What can hang from each mark:
J_603: J_816 J_881
J_322: J_226 J_816 J_881
J_465: J_881
J_881: J_322 J_465 J_603 J_816
J_816: J_226 J_465 J_603
J_226: J_322 J_816 J_881

Known rows, with every way that one mark hangs from another:
J_603{J_881{J_465}}: [ 17   9 -19   6   6  -5  -1  15 -10   5 -22   2 -12 -35   3   3  -2   5
  -4  18 -15 -24   5   9 -23 -14   3]
J_465{J_881{J_322{J_226} J_816}}: [-14 -18   3  -7 -20   9 -28   5  -8  -1  -6 -10 -27  -5  15  -1 -23  -4
 -21 -25 -15  -6 -15   3 -12  -4 -28]
J_881{J_322{J_226} J_465 J_816{J_603}}: [-25   5  -2 -35 -23  39 -49   9 -39 -30 -10  10  -8 -48  18 -55 -25  36
 -68 -17 -19 -25 -29   3 -22  15 -37]
J_322{J_816{J_226 J_465} J_881{J_603}}: [-15 -40  13 -37  18  10 -47   6   4   3  -8  35 -37  -1  -9 -56 -29  21
 -10  31 -18  17 -48  43 -19   5   9]
J_322{J_226 J_816{J_465{J_881}}}: [ 13 -43 -12  -6  -9  -2 -41   1   7   4 -29  16 -46   5   9   0 -24 -21
   4  11 -23  -7 -22  14 -35  -4  -9]
J_603{J_816}: [ 16   3 -11   5  11   5   8  34  -2  16 -27   6  -7 -22  -6   4  -8 -15
  18  17   4  -9  16   1  -3  -9  -4]
J_603{J_816{J_226} J_881}: [ 18  -7 -24  18  21  20  16  49  -5  34 -35   8 -17 -57 -11  12 -21 -16
  17  16   6 -11  20  15 -16   9  12]
J_881{J_322}: [-12   4   6 -19   5   7 -29  16  -1 -16  -8   3   6  -8  -4 -30 -15   5
 -30 -14  -3 -19   0  15   1  -7 -25]
J_603{J_816{J_226} J_881{J_322 J_465}}: [  9   0 -28  -3  18  19 -12  57 -18   6 -41  10 -22 -72 -10 -20 -32  -4
 -12  16  -7 -27  13  23 -27  -4 -13]
J_226{J_322 J_881{J_465 J_816{J_603}}}: [ -2  16  -1  -7   4  20 -48 -16 -55 -32  14   4   9 -29  -5 -39 -23  39
 -34  -4 -14 -31 -28  11   5  32 -21]
J_881{J_322 J_465}: [-13  11  -7 -30  -5  -1 -40  11 -19 -40  -9   3  -7 -20   0 -45 -15  18
 -42  -1 -20 -22 -10  13 -16 -18 -36]
J_465{J_881{J_603}}: [  0  -2   4  -2 -10  -4   0  -7  -3  19  -7   1 -27  21   8  -2   9  -2
  14   4 -20  12 -14   7   9 -18  -1]
J_322{J_816}: [  5  -9   3 -21   1   3 -18   1  10  -1 -10  13 -14   6   1  -9 -19  -2
   2  16   1   3  -8   9  -9  -1  -6]
J_465{J_881{J_816}}: [ -9 -11   8   3 -23   3  -3 -11  -5   6   9 -13 -26   1  13  16  -5   1
   0 -11 -10   8 -19  -3  -9  -8  -7]
J_816{J_226 J_603{J_881{J_465}}}: [ -4   0  -8  -6 -11  42   0  -9 -27   1   1  15 -18 -40  -4 -29   3  21
 -15   8 -16   2 -21  15 -11  33  19]
J_816{J_226 J_603}: [-16  -7   6 -10 -15  45   1 -21 -19  -2  16  14  -9 -15  -5 -31   5  18
 -12  -5  -6  19 -24   9   5  43  17]
J_226{J_881}: [ -9  -4   2   6  10   6 -14  19 -13  -4   1  -8  20 -14   2 -14  -5  -8
  -9  -5  -4 -19 -13  12   6  14   2]
J_322{J_226}: [  6 -21 -20   7  -2   3 -11   8  -6  10 -20   1 -12  -2  12   8 -16 -18
   2  -9  -5  -2   6  -9  -8  18  -8]
J_465{J_881{J_816{J_603}}}: [ -5  -4  12  -2 -28  16  -4 -18 -10   7   7  -6 -26   1  12   5   5   8
  -3  -6 -17   4 -25  -1  -5  -4  -2]
J_881{J_322 J_603{J_816{J_226}}}: [-21   8   3 -25  20  30 -18  45 -11  13 -25  22   1 -27  -8 -56 -22  13
 -26  -4   3   0  -1  25  18   3 -19]
J_881{J_322{J_226} J_603}: [-16   2  -1 -23  13  19 -32  29 -10  11 -29  20   2  -7   6 -49 -19   9
 -33 -15  -8  -9  -2  16  15   5 -24]
J_226{J_322 J_816}: [ 14  17  -6  15  14  -5 -46 -23 -40 -37  -7  18  16  -6  -8 -14 -46  19
 -11   0   4 -19   7  23  -4  15 -36]
J_465{J_881}: [  7 -10   0   5 -17 -11  -2 -13   1   5  -2 -10 -31  18   6  15   4 -14
  16   1 -20   5  -9   2  -5 -18  -5]
J_226{J_322{J_881} J_816}: [ 17   5  -5   4  24 -11 -62 -20 -40 -37 -13  21   5  -1  -9 -25 -54  20
  -8  12  -7 -20   0  32  -8  12 -36]
J_816{J_226{J_881{J_322}} J_465 J_603}: [-31 -17  18  -8  -5  48 -40  -3 -24 -24  16  19   0 -40 -16 -66   7  22
 -45 -10 -21 -18 -57  44 -13  32  15]
J_816{J_465 J_603{J_881{J_322}}}: [ 11  11  13  -3   1  25 -28   1  -5  -2 -19  26  -7 -35 -13 -37  25  20
 -28  13 -28 -48 -28  38 -21 -16  16]
J_881{J_465 J_603 J_816}: [-32  18   6 -22  -9  22  -7   6 -32  -2   6  12  -1 -33  16 -41  -7  50
 -40   3  -4  12 -32  -1  -4   2  -8]
J_881{J_465}: [ -1   6 -13 -11  -9  -8 -11  -4 -18 -24  -2   0 -13 -12   5 -16   0  12
 -12  13 -17  -3 -11  -2 -18 -11 -12]

Rows:
[-34  -6  18  -5   7  23 -43  30 -17 -20   7  -4  25 -43   0 -40 -18  14
 -52 -23  -2 -37 -35  28  -9  10 -13] : J_226{J_881{J_322 J_816{J_465}}}
[-18  15   6 -20 -26  30 -13 -13 -35 -20  11   5  -5 -38  14 -31   1  43
 -39   3 -13  -5 -34  -6 -18   9  -7] : J_881{J_465 J_816{J_603}}
[-13 -36  -2 -12  12  12 -38  19 -13  19 -21  18 -22 -14  14 -30 -26  15
 -18   2 -18   0 -31  13 -15  13  -1] : J_322{J_226 J_881{J_603 J_816{J_465}}}
[-26 -19  15   1  -7  45 -25 -10 -23 -17  20  17  -3 -35 -14 -51  14  19
 -30  -3 -20  -9 -58  37 -14  35  27] : J_816{J_226{J_881} J_465 J_603}
[  7  -4  -4   1  -1   2  -3  -1 -12  21 -12   6 -37  10  -2  -4  -7  -2
  20   8 -16  15  -7  10  11  -7  -6] : J_465{J_881{J_603{J_816{J_226{J_322}}}}}
[-30 -25  17 -19  12  18 -26   9 -11   8   8  17 -15 -18   0 -43 -18  35
 -24   5  -8  15 -43  24  -9  12  10] : J_322{J_881{J_603 J_816{J_226 J_465}}}
[-11 -20  -5   7  15  21 -18  43 -10  -3 -13   9  -7 -48 -16 -26 -18  -9
 -10   4  -1 -15 -15  29 -18   7  -1] : J_603{J_816{J_226{J_881{J_322}} J_465}}
[ 26  23   1  19  13  11 -56 -27 -44 -33 -18  35   9 -28 -16 -30 -23  31
 -20  14 -15 -46 -13  45 -19   7 -16] : J_226{J_322 J_816{J_465 J_603{J_881}}}
[ 11 -25 -29 -19  18  -3 -34  31 -24  14 -48  19 -36 -11  13 -34 -28  -3
   4  28 -32  -3  -8   6 -14   1 -14] : J_322{J_226 J_881{J_465 J_603{J_816}}}
[-34   9   6 -32 -14  19 -40  14 -27 -39   6  -1   0 -45  10 -45 -28  39
 -66 -16  -6 -17 -25   7 -22  -4 -39] : J_881{J_322 J_465 J_816}
[ -3  -1   2  -9  -6  39 -17 -38 -31 -11  20  19 -14  -7 -16 -33  -8  30
 -11  -5  -7  13 -18  11  13  52   4] : J_816{J_226{J_322} J_603}
[  2  16  10  10   2  20 -41   4 -27 -25 -25  27  18 -43  -2 -37  -9  16
 -33  10 -14 -45 -22  47 -30  -8  -7] : J_226{J_816{J_465 J_603{J_881{J_322}}}}
[  5  -3  -9 -27  19  -7 -23  23 -17   5 -28  18 -25  -9   1 -43 -12  15
   2  38 -26  -1 -15  15  -5 -17  -6] : J_322{J_881{J_465 J_603{J_816}}}
[ -3  -5  -3 -29  14  -9 -27   7 -17  -2 -15  15 -21   1   4 -44  -8  22
  -6  30 -28   3 -22  15  -4 -12  -4] : J_322{J_881{J_465 J_603}}
[ -2 -14   0 -23  -7   4 -34   9  -2  12 -28  10 -36  17  11 -23 -19  -8
  -6  -2 -25   0 -13  17   2 -15 -24] : J_465{J_881{J_322{J_226 J_816} J_603}}
[-11  -1 -20 -19  -5   3 -57  18 -34 -45 -29   9  -4 -31  13 -45 -40   6
 -48  -7 -21 -29  -7  16 -30  -4 -50] : J_881{J_322{J_226{J_816}} J_465}
[ -1 -29 -10  -1  20   0 -53  19 -23   2 -41  28 -11 -10  12 -38 -36   1
 -11  14 -24 -11 -22  31 -22   6 -12] : J_322{J_226{J_816{J_465}} J_881{J_603}}
[-10 -11   0  15   4  23   0  17  -5  15   1   4  -6 -55  -1   4 -12  17
 -21  -6   4 -12 -16  18 -27  11  17] : J_603{J_881{J_816{J_226 J_465}}}
[-29   6  19 -14   2  37 -36  23 -25 -14   5  -2  29 -38   5 -45 -14  17
 -49 -22  -3 -34 -30  20   7  23 -12] : J_226{J_881{J_322 J_816{J_603}}}
[-17  -3   8  23  12   6 -48  19 -33 -36 -10   7  37 -41   2 -33 -22  -1
 -30  -1  -6 -41 -33  46 -26   5  -9] : J_226{J_816{J_465} J_881}
[-22 -29   8 -16   5  14 -21   4  -9  -1  12   2 -15 -16   3 -20 -29  20
 -15  -1  -3  15 -26  10 -11  21   1] : J_322{J_881{J_816{J_226}}}
[-27 -36   8   1 -13  11 -29  -8  -2 -20  17   4 -36 -14 -12 -23  -7   5
 -22 -14 -19   8 -42  33 -29   0   0] : J_816{J_226 J_465{J_881{J_322}}}
[-16 -16 -17   0   1  18 -24  24 -31   6 -16   1   2 -28  21 -21 -22   1
 -24 -12 -10  -9 -19  -2  -6  28 -11] : J_322{J_226{J_881{J_465 J_603 J_816}}}
[-22  17  -3   4  12  10 -41  24 -53 -31 -18  12  37 -40  14 -54 -27  14
 -33   9 -11 -25 -29  36  -8   9 -20] : J_226{J_816 J_881{J_465 J_603}}
[ 13   3  -5 -10  17   7 -23  30   7  10 -31  11  -6 -30  -4 -11 -21  -1
 -16   7  -5 -34   9  25 -14 -12  -8] : J_603{J_881{J_322{J_816}}}
[-14  -2  13  -4 -16  10   0  -5  -9  20   3  -2 -22   4  14  -2   0  13
  -3  -7 -11  15 -24   2   5  -9  -3] : J_465{J_881{J_603 J_816}}
[-29 -12   4 -16  -6  29 -37  24 -13  -8  -6   1   5 -34  13 -23 -39  14
 -53 -36   7 -15 -10   2 -11  19 -33] : J_881{J_322{J_226} J_816}
[-31   1  23 -11   2  35 -44  22 -22 -19   6   2  25 -43   0 -50  -7  20
 -54 -19  -8 -41 -41  29  -5  14  -8] : J_226{J_881{J_322 J_816{J_465 J_603}}}
[ 16  16  -9 -13  -5  27 -21   5 -21   0 -29  17 -10 -31   3 -31   6  13
 -22  11 -27 -36  -7  14 -10   2  -1] : J_816{J_603{J_881{J_322{J_226} J_465}}}
[ 15  -3 -24 -14   9   4 -36  31  -9  -2 -42  11 -21 -39   6 -18 -30  -1
 -23  12 -20 -37   5  19 -30 -11 -20] : J_603{J_881{J_322{J_226 J_816} J_465}}
[ 16 -14 -18  24  21  17   5  47  -1  26 -32  15 -23 -64 -17   4 -12 -11
  10  20  -2 -21   3  28 -32  -4  18] : J_603{J_816{J_226 J_465} J_881}
[-18   3  -3 -16   7   5 -42  27 -26 -33  -6  -6  15 -29   2 -45 -15   4
 -39  -6 -18 -35 -21  21  -6   2 -24] : J_226{J_881{J_322 J_465}}
[  7 -17 -12  16 -12  12 -36  -4 -25 -10 -29  16 -10 -15  13 -10 -17 -11
  -9  -2 -21 -19 -16  17 -28  10 -12] : J_322{J_226{J_816{J_465{J_881} J_603}}}
